Every row comes from one small tree of marks. The marks that hang from a mark follow it in brackets, in the order of their numbers. Every link used is in the known rows. Which tree was each row made from?
(in the rows, 128 means zero)
Known rows:
k_850{k_602{k_300}}: [162 165 101 123 127 163 111 158 172 131 112 109 162 106 171  82 133 115
 154 154 122  99 137  86 132 106 154 170 136 123  62 138 110 131 131 193
 152 117 113 177 122  95]
k_672{k_78 k_300{k_602{k_146} k_850}}: [ 98 105 109 116 156 121  78  93 121  46 152  46 101 142 188 166 111 108
  79 161 118 113 114 141 124  90 143 101  97  85 165 117 138 166 162 125
 155 149 130  89 101 152]
k_300{k_672{k_146{k_602}}}: [103 122 131 156 151 102 141 146 143 107 138 132 140 133 100 160 136 157
 146 108 129 116 150 145 105 152 129  99 144 113 135 107 131 108 155 156
  82 149 134 174  79 119]
k_300{k_602}: [130 151  62 149 145 150 150 153 134 118 152 127 147  73 158 106 135 178
 119 149 110 139 119  96 157 158 174 103 130 114 109  91 135 136 169 206
 103 129 190 119 110 111]
k_672{k_78}: [131 118  69 126 127 125 138 147 107 151 119 132 131  82 130  91  95 114
 115 161 121 114 125 121 148 136 155 105 140 152 155 128 142 108 113 155
 149  96 121 125 121 126]
k_923{k_146 k_319}: [180 131 124 131  76 164 211 145 122 137 176  86 124 122 122 115  74 100
 116 142 151 139  97 147 140 147 142 109  91 126  89 153 157 117 146 185
  77 128 153 104 108 121]
k_850{k_300{k_602 k_672}}: [131 155 115 188 162 120  68 152 141 119 145 116 158 100 124 123 156 130
 135  91 105 123 138 102 120 150 131 151 125 146 162 105 112 158 147 153
  60 152 204 101 124 115]
k_78{k_672{k_300}}: [105 141 130 147 125 105 127 159 147  93 110 156 125 134 128 108 121 131
 105 113 156  87 153  95 129 175 106 141 139 161 112 119 143 105 115 109
 142  93 105 135 129 157]
k_319{k_923{k_146{k_602 k_672{k_78}}}}: [142  86 100 122 113 175 193 145 109 104 145 111 132 140 137  98 121 115
 122 141 133 176 101 219 163  97 130 107 111 117 175 126 112 124 125 156
 109 136 131 100 103  70]
k_850{k_602{k_146}}: [138 107  99 107 103 113 124 131 173 109 145 130 148 114 137 129 161 117
 121 156 150 136 159 109 140 124 160 158 132  90  85 134 125 174 141 208
 121 142 139 179 113 119]
k_850{k_300}: [143 154  73 150 119 126  76 168 123 166 129 130 144  91 121 116 139  97
 100 146 125 109 144  88 123 168 137 164 141 155 127 130 104 120 110 148
 102 126 165 109 141 126]
k_850{k_300{k_602}}: [130 152  69 162 148 139  79 171 134 123 153 101 155  84 147 118 146 127
 106 146 117 117 135  98 127 158 144 139 130 134 123 106 102 147 144 181
  74 143 198  86 132 113]
k_923{k_146{k_602 k_672{k_78}} k_319}: [114  83 121 139 115 158 228 143 114  98 156  69  95 155 129  99  66  86
 139 118 164 132  71 246 154  88 116  43  59 137 159 144 132 130 123 187
  60 125 110 120 107 104]
k_78{k_672 k_916}: [122 147 142 172 100  87 135 134 185 121 124 194 117 114 116 112 171 166
 140  91 154 127 147  77 135 179 139 136 103 152 118 102 138  88  91 109
 136 134 135 109 150 157]
k_78{k_672{k_146{k_923}} k_916}: [135 119 199 132 104  97 139 135 151 148 135 193 154 135  83 128 189 164
 149 118 157 155 159  97 107 166  96 155 178 148 116 116 132  95  87  68
 133 164 125 104 169 177]
k_146{k_672{k_300}}: [113 148 111 135 141 147 130 175 123 158 113 165 105 129 145 101 143 110
 125 108 132 116 113 136 120 188 130 128 146 153 135 144 127 119 105 139
 135  85 102 154 114 135]
k_146{k_602 k_672 k_923{k_319}}: [111 120 122 123 129 196 207 128 102 172 144 149 140 128 120  94 126 152
 162 105 148 187 114 188 172 110  99  61 152 164 112 120  98 123 134 184
  57 136 140 154 160 104]
k_78{k_672{k_146}}: [105 128 138 140 105  82 147 150 151 112 135 153 123 119  94 135 140 145
 122 124 171 109 177 107 129 168 116 148 157 147 103 114 159 100 132 108
 133 121 112 150 110 147]
k_78{k_672{k_300{k_850{k_602{k_146}}}}}: [ 85 127 172 124 121  79  67  99 202  15 130  89 112 186 148 169 175 110
 116 113 177  93 173 107 124  97  94 176 112 110 105 144 123 152 135 104
 160 139  98 155 119 148]
k_850{k_300{k_602{k_146}}}: [134 120  81 140 116 116  76 141 137 124 178 108 147 101 155 157 146 115
  80 148 124 132 148 105 135 130 166 156 107  94 115 108 113 185 167 176
  83 180 201  94 117 133]
k_916{k_78{k_672{k_146{k_923} k_300}}}: [ 92 116 190  92 112  97 100 136  97 129 127 157 170 154  72 129 111  85
 124 137 176 113 148 111  97 151  51 145 212 141 119 144 126 127 132  68
 151 100 120 149 131 168]
k_923{k_146{k_672}}: [146 152 117 136  96 154 191 186 125 165 144 133 109 117 132 108 148 110
 136 100 125 150 100 161 154 163 169 148 112 141 119 135 137 119 123 176
 100 130 146 133 101  90]
k_78{k_672{k_146} k_916}: [114 126 165 157 100  68 129 141 180 108 138 176 112 130  91 139 166 151
 143 105 169 116 162  93 103 188 124 146 125 129 118 120 146  94  92  87
 131 141 114 121 129 177]
k_602{k_146}: [145 125  79 118  89 122 135 128 127 168 153 158 132  93 149 147 130 130
  88 150 127 144 154 100 151 148 189 144 127 104  93 115 144 145 152 176
 126 148 145 145 103 129]
k_319{k_923{k_146}}: [208 133  99 109  71 182 167 141 119 140 167 124 163 107 137 114 130 128
  95 166 118 179 123 118 143 153 163 171 143 104 107 130 141 115 146 158
 125 142 168  86 101  86]
k_916{k_78{k_672}}: [ 90 150 100 140  91  88 116 127 126 140 140 168 143  90 101 112 112 119
 137 106 172 120 140  85 162 147 124 131 139 147 117 109 137 117 144 123
 140  88 158 158 105 119]
k_602{k_300{k_672 k_850}}: [147 211 129 156 133 156  69  96 144 156 110 105 116 123 174 150 141 132
 157  76  75 128 134  80 141  96 167 174 123 143 126 122 127  88 152 100
 167 146 117 145  96  96]
k_146{k_672{k_78} k_923}: [120 108 118 107 137 165 158 139  85 214 111 162 141 100 119  68 151 120
 146 128 112 176 116 165 167 123 122 122 192 189 179 137 120 121  93 131
 139 107 122 134 169 108]
k_300{k_602{k_146{k_672{k_78}}} k_850}: [ 81 118  99 131 140 125 109  81 126 100 157  84  76 118 176 159 158 123
 124 102 117 167 115 174 175  72 168 111  93 116 178 108 135 170 158 142
 145 157 145 120 101 112]
k_850{k_672{k_78 k_146 k_300}}: [108 101 154 107 168  86 118 137 109  89  92 111 104 160  81 143  85 116
 110 153 130  73 133 142  81 138  83  98 137 123 162 156 151 124 105  82
 148  50  60 125 116 160]
k_916{k_78{k_672{k_146{k_923{k_319}}}}}: [114 106 182 101  85 121 154  89  95 155 158 143 156 135  53 129  84  96
 155 121 200 156 148 132 131 121  47 118 188 153  98 141 144 131 149  91
 113 112 138 150 139 160]
k_319{k_923{k_146{k_672{k_78}}}}: [171 101 112 113  90 175 171 139  99 154 140 127 125 127 129  86 133  90
 122 133 126 180 105 189 156 127 139 155 133 133 178 145 139 128 114 126
 144 113 121  93 112  89]
k_850{k_672}: [132 164 102 138 139 125 152 128 123 146 106 163 129 107  96 128 135 187
 126 120 107 135 141  95 153 145 149 113 116 141 108 106 142 118 135 145
 110  85 142 144 127  94]
k_602{k_300{k_672} k_850}: [173 200  95 159 133 142  89 100 126 179  88 129 114 102 175 130  91 141
 158  90  65 102 110  67 137 119 172 170  90 133  93 132 137 103 161  96
 188 138 133 156 126  88]
k_146{k_602{k_300{k_672}} k_923}: [152 167 141 130 147 182 132 134 124 175 113 142 193 123 156 109 129 174
 155 105  82 153 141 118 147  78 138 132 158 142 104  89  91 107 159 147
 112 169 143 153 134  89]
k_78{k_916}: [147 145 102 151 109 126 125 143 151 158 133 183 128  88 137 110 161 148
 138 130 122 138 116  80 122 191 173 123 116 123 124 118 128  96  91 144
 124 132 149 106 133 144]
k_672{k_78 k_300}: [126 113  94 119 150 131 114 159 105 120 109 116 126 118 145  92  80  87
  95 175 130  82 112 124 112 157 120 105 141 144 164 151 141 116  99 128
 157  77  93 113 127 152]
k_850{k_672{k_146{k_923} k_300}}: [137 130 190  89 156 131 138 136  94 139 100 154 153 163  74 149 127 156
 121 152 111 127 146 115  87 153  74 129 196 132 111 136 128 131 119  88
 122  89 105 129 144 146]

Write each row's tree:
[ 80 138 116 135 163 138  83 127 113 113  95  96  69 143 153 118 139  81
 130 105 119 106 102 162 130 127 110 113 131 167 197 160 125 105  88  92
 172  80  79 124 123 126] => k_146{k_672{k_78 k_300{k_850}}}
[ 86 133 135 130  89  64 114 130 122 128 146 147 131 114  72 141 110 102
 141 119 184 110 156 105 127 158 103 144 159 129 113 124 145 117 143 104
 142 103 134 169  85 139] => k_916{k_78{k_672{k_146}}}
[127 104 125 105 116 136 108 124 160 142 110 104 112 142 177  98 148  65
 163 124 135 115 135 165 143  52 151 171 109 116 123 154 118 183 113 166
 177 128  62 193 119 107] => k_850{k_602{k_146{k_672{k_78}} k_300}}
[ 68 123 127 132 176  87 123  86 121  47 101  68  94 156  92 185 110 172
 129 139 114 105 144 167 126  61  99  57  97 114 165 110 122  99 133  97
 118 111 103 131  99 101] => k_300{k_850{k_672{k_78 k_146{k_602}}}}
[129 183 112 125  92 165  81  89 135 177 134 111  73 134 193 171 165 111
 133  84 101 154 141 125 160  75 190 188  98 119  99 126 119 131 153 118
 185 169 106 160  96  95] => k_602{k_146{k_672} k_300{k_850}}
[ 97 152 131 127 172 129  85 138 136  39 150  58 110 139 159 175 130 134
 110 153 116 102 121 117  87 153 118 118 144  96 132 125 137 124 163 127
 132 136 133 109  86 146] => k_672{k_146 k_300{k_602 k_850}}
[104 160  96 150 134 102 129 124 147  89 104 103 107 133 157 160  74 171
 138 125 121  64 146 113 131  98 125 138  72 114  50 106 124  89 169  94
 181 163 107 161 120 105] => k_78{k_672{k_146{k_602{k_300 k_850}}}}
[169  99 133  87  77 174 177  88 102 195 172 141 147 115 127 135 109 124
 102 148 149 191 142 127 157 109 137 118 153 126  85 134 138 164 160 158
 102 157 154 126 153 146] => k_602{k_146{k_923{k_319}}}
[134 182  82 119 149 193 144 128  94 195  94 140 135 113 184 102 117 172
 166 111  65 143  99 137 176  75 149 133 114 144  76 112  81 104 147 135
 166 160 144 163 173  63] => k_146{k_602{k_300 k_850} k_672 k_923}
[ 95 122 145 154 179 104  91  86 126  63 141  50 107 129 123 169 137 131
 150 106 102 128 125 153 113 103 117 110 131 118 204 118 150 132 166 104
 131 150 130 118  84 132] => k_300{k_602 k_672{k_78 k_146} k_850}
[ 92  90 148 144 165  72 147 115 145  67 105 134 106 151  81 150 120 177
 147 134 130 102 124 159  96 112 110  48  78  99 163 110 116 106  87 114
 101 114  96 115 124 147] => k_850{k_672{k_78{k_916} k_146{k_602}}}
[133 101 159  87 148 121 159 116  82 164 101 137 149 132  63 127 125 155
 134 159 110 145 148 142 120 102  86 112 182 152 153 131 136 127 115  88
 132  95 109 122 166 125] => k_850{k_672{k_78 k_146{k_923}}}
[136  96 172 138 120 122 145 173 141 112 122 127  86 167 143  90 137  61
 131 113 138 104  53 187  85 166 130 123  79 127 188 168 124 119  47 107
 131 113  89  76 129 159] => k_923{k_146{k_672{k_78{k_916} k_300}}}
[ 83 143 129 135 112  92  91 140 123 103 124 159 141 128 112 113  96  88
 121 115 181  85 127  90 128 164  93 128 144 144 118 131 132 120 135 102
 149  71 125 148 105 144] => k_916{k_78{k_672{k_300}}}
[130  94 141 107 127 167 198 126 101 132 163 112 164 131 100 128  88 148
 129 168 152 160 139 172 125 114  88  62 173 120  92 129 121 115 152 171
  60 151 138 143 142 135] => k_672{k_146{k_602 k_923{k_319}}}
[117 144 152 121 173 115 121 141 163  61  83 133 145 159 103 111 141 151
 145 132 136  87 133 110 106 136  91 120 124 128 101 144 117 149 112 155
 115  55 108 162 134 118] => k_850{k_602 k_672{k_300}}
[136 119 128  92  90 161 160 128 103 229 151 187 139 113 132 124 188 135
 121 112 121 203 147 142 170 128 159 160 174 142 114 119 122 158 133 151
 122 163 147 155 146 113] => k_602{k_146{k_672 k_923}}
[134  92 176 153 137  77 105 118 149 132 120 150 111 129  89 132 143 108
 159 107 127 117 120 132  73 167 124 123 131 122 200 141 151 112  83  78
 131 135  98 110 120 175] => k_300{k_672{k_78{k_916} k_146}}
[154 148 117 148 140 143  96 123 124 175 101 120 132 111 158  98  90 103
 152 110  95 105 133 113 133  95 153 145 126 158 157 124 136 116 123 117
 167 113  90 142 113 117] => k_602{k_300{k_672{k_78}}}
[149  80 162 104 127 121 133 131 113 168 125 153 145 114  99 106 151 118
 138 174 125 147 123 130  92 145 113 117 182 129 171 144 123 113  73  95
 140 141 111  95 172 171] => k_672{k_78{k_916} k_146{k_923}}
[103 133 158 173 153  95 112 150 186  37 134 158 126 142 152 114 153 172
 125  98 154 104 119  90 108 184 119 109  89 126 127  94 137 125 111 113
 116 127 143  80 145 186] => k_78{k_672{k_300{k_602}} k_916}
[121 110 158 127 153 133 154 140 119 141 132 143 184 134  94 142 147 167
 145 124 117 161 150 152 115 132 104 113 197 125 135 106 109 116 148 137
  75 163 147 162 121 115] => k_300{k_672{k_146{k_602 k_923}}}
[161  99 123  98 104 182 184  88 113 148 194 116 158 115 143 136 108 155
 107 149 141 205 128 135 164 100 145 100 145 102  82 109 143 191 198 196
  78 175 188 105 152 144] => k_300{k_602{k_146{k_923{k_319}}}}
[129  77 157 126 143  91  94 154 133 101 114 129 104 144 125 125 110  81
 110 170 147  73 107 134  46 180 114 104 132 105 175 166 142 110  62  82
 156 104  68  97 130 201] => k_672{k_78{k_916} k_146 k_300}
[100  99  53 145 160  82  74 138 100  94 107  62 112 119 118 148  70  91
  99 182 115  50 125 156  99 111  99 109  90 111 152 151  95 120 116 103
 130 148 140 115 144 120] => k_672{k_78 k_146{k_602{k_850{k_300}}}}
[142 106 146 141 101 122 171 157 142 151 135 133  91 132 130  95 153  90
 146 101 128 140  68 178 122 142 157 121  75 137 181 149 131 114  62 128
 124 133 118  85 128 133] => k_923{k_146{k_672{k_78{k_916}}}}
[149 126 116 189 148  73  28  94 132 150  89 133  98 117 120 126 131  87
 144  95  89  85  94  98  90 143 116 151  66 144 205 163 117 120  65  39
 148 137 153  70 184 149] => k_602{k_850{k_300{k_672{k_78{k_916}}}}}
[128 125 134 110 122  95 132 105 173  99 121 138 136 143 104 152 168 163
 135 124 136 134 160 111 145  98 140 143 104  93  80 125 126 184 144 178
 109 113 134 176 123 104] => k_850{k_602{k_146} k_672}
[140 128  76 114 110 140 105  87  97 198 101 122  68 112 199 132  87  89
 123 116  87 113 106 137 161  67 183 166  65 120 115 145 137 154 137 101
 221 143  93 153 133 103] => k_602{k_146{k_672{k_78}} k_300 k_850}
[155 184 113 126 141 120 115  95 111 156  80 115  90 127 136 171  80 168
 145 125  67  87 129  80 109 108 152 155  80 105  56 134 138 109 158  80
 196 112 109 155 127  96] => k_602{k_300 k_850{k_672{k_146}}}
[ 94 143 123 157 156 111 126 162 156  47 137 134 136 125 147 111 125 160
 109 116 156  96 140 102 137 167 116 114 123 140 109  94 141 132 152 138
 116 113 144 109 122 152] => k_78{k_672{k_300{k_602}}}
[ 97 131 120 145 158  89 102 152 137  92 115 113 137 147  67 180 137 152
 119 139 127  88 163 143  93 118  95 112 115 116 120 108  86 125 127 131
  59 126 143 132 122 110] => k_850{k_300 k_672{k_146{k_602}}}
[152 125 180 116 131 131 139 131 106 189 129 155 169 120  80 131 157 142
 151 120 112 166 151 115 104 158 111 156 220 145 134 129 136 118 137 108
 109 147 134 153 136 131] => k_300{k_672{k_146{k_923}}}
[143 131 139 115 108 200 192 122  94 221 143 166 131 115 107  87 143 132
 157  99 144 196 112 158 167 135 108 112 176 184 117 143 130 128 121 155
  95 112 137 145 169 119] => k_146{k_672 k_923{k_319}}
[192 160  88  85  89 174 110  87  91 221 122 135 145  96 195 146 101 140
 105 156  69 150 129  72 159  81 187 188 120 100  43 126 119 142 173 113
 207 184 151 136 167 104] => k_602{k_146{k_923} k_300 k_850}
[122 156 148 104 144 144 131  54 116 113 152 109 143 134 134 193 177 217
 116 117  79 205 144 110 173  57 146 127 121 101 112  84 119 175 192 124
 110 168 194 100 146  97] => k_300{k_602{k_146{k_923}} k_850{k_672}}
[124 118 155 141 168  96 110 125 135  95  77 156 101 156 113 115 117 141
 128 126 119  88 101 115  89 145 112  86  80 133 177 138 134 121  58  75
 140  67  84  82 156 170] => k_850{k_672{k_78{k_916} k_300}}
[116 136 162 162 124  87 109 148 181  89 113 185 116 143 127 114 152 138
 118 102 162  93 129  84 101 198 117 135 104 145 132 118 136  95  79  83
 141 112 105  98 148 183] => k_78{k_672{k_300} k_916}
[144  72 185  91 146 124 103 145 112 138 114 143 146 147 113 103 126  93
 113 180 132 115 110 137  52 165  84 119 183 124 173 162 123 119  64  72
 155 123  81  86 171 205] => k_672{k_78{k_916} k_146{k_923} k_300}
[109 136 150 127 136 141 123 150 114  90 120  55  76 171 157 127 121  58
 119 115 124 106  72 189 120 116 116 131  98 144 194 168 131 109  98  95
 153 111  92  95 105 117] => k_923{k_146{k_672{k_78 k_300{k_850}}}}
[169 175 170 109 107 171  73  60 123 190 134 115 144 139 175 179 162 132
 137  89  75 183 161  89 147  55 163 202 153 125 111 119 118 137 167  80
 176 199 135 140 125 109] => k_602{k_146{k_923} k_300{k_672 k_850}}
[113  77 153  98 163  82 103 108 156  50  93 108 123 179 116 137 117 105
 115 152 149  82 135 144 109  84  97 116  96  95 134 154 131 194 110 132
 140  75  74 155 134 146] => k_850{k_602{k_146} k_672{k_78 k_300}}
[174 152  88 128 124 152 185  90 106  81 117 107 133 137 122 157  95 209
 115 142  81 149 100 143 163  94 140 117  46  79  81 104 118 114 172 123
 120 139 186  91 125  39] => k_319{k_923{k_146{k_602{k_850{k_672}}}}}
[114 120 149 138 123 168 214 177 128  77 157  79 101 188 145 121  79  90
 127 102 170 114  73 222 119 131 106  66  72 123 111 149 123 124 131 185
  46 124 112 129  96 118] => k_923{k_146{k_602 k_672{k_300}} k_319}
[141 105 131  88 138 162 132 135 113 122 162 131 174 126 170 134 136 146
  73 170 116 166 127 112 130 132 142 129 162  92 104 105 124 181 174 159
 114 166 165 106 140 151] => k_672{k_300{k_602{k_146{k_923}}}}
[168  93 150  82  94 169 170  92 140 147 168 119 170 138 119 118 135 110
 141 158 170 179 143 138 143  88 109 139 164 116  76 159 124 192 143 192
  97 150 138 160 163 138] => k_850{k_602{k_146{k_923{k_319}}}}
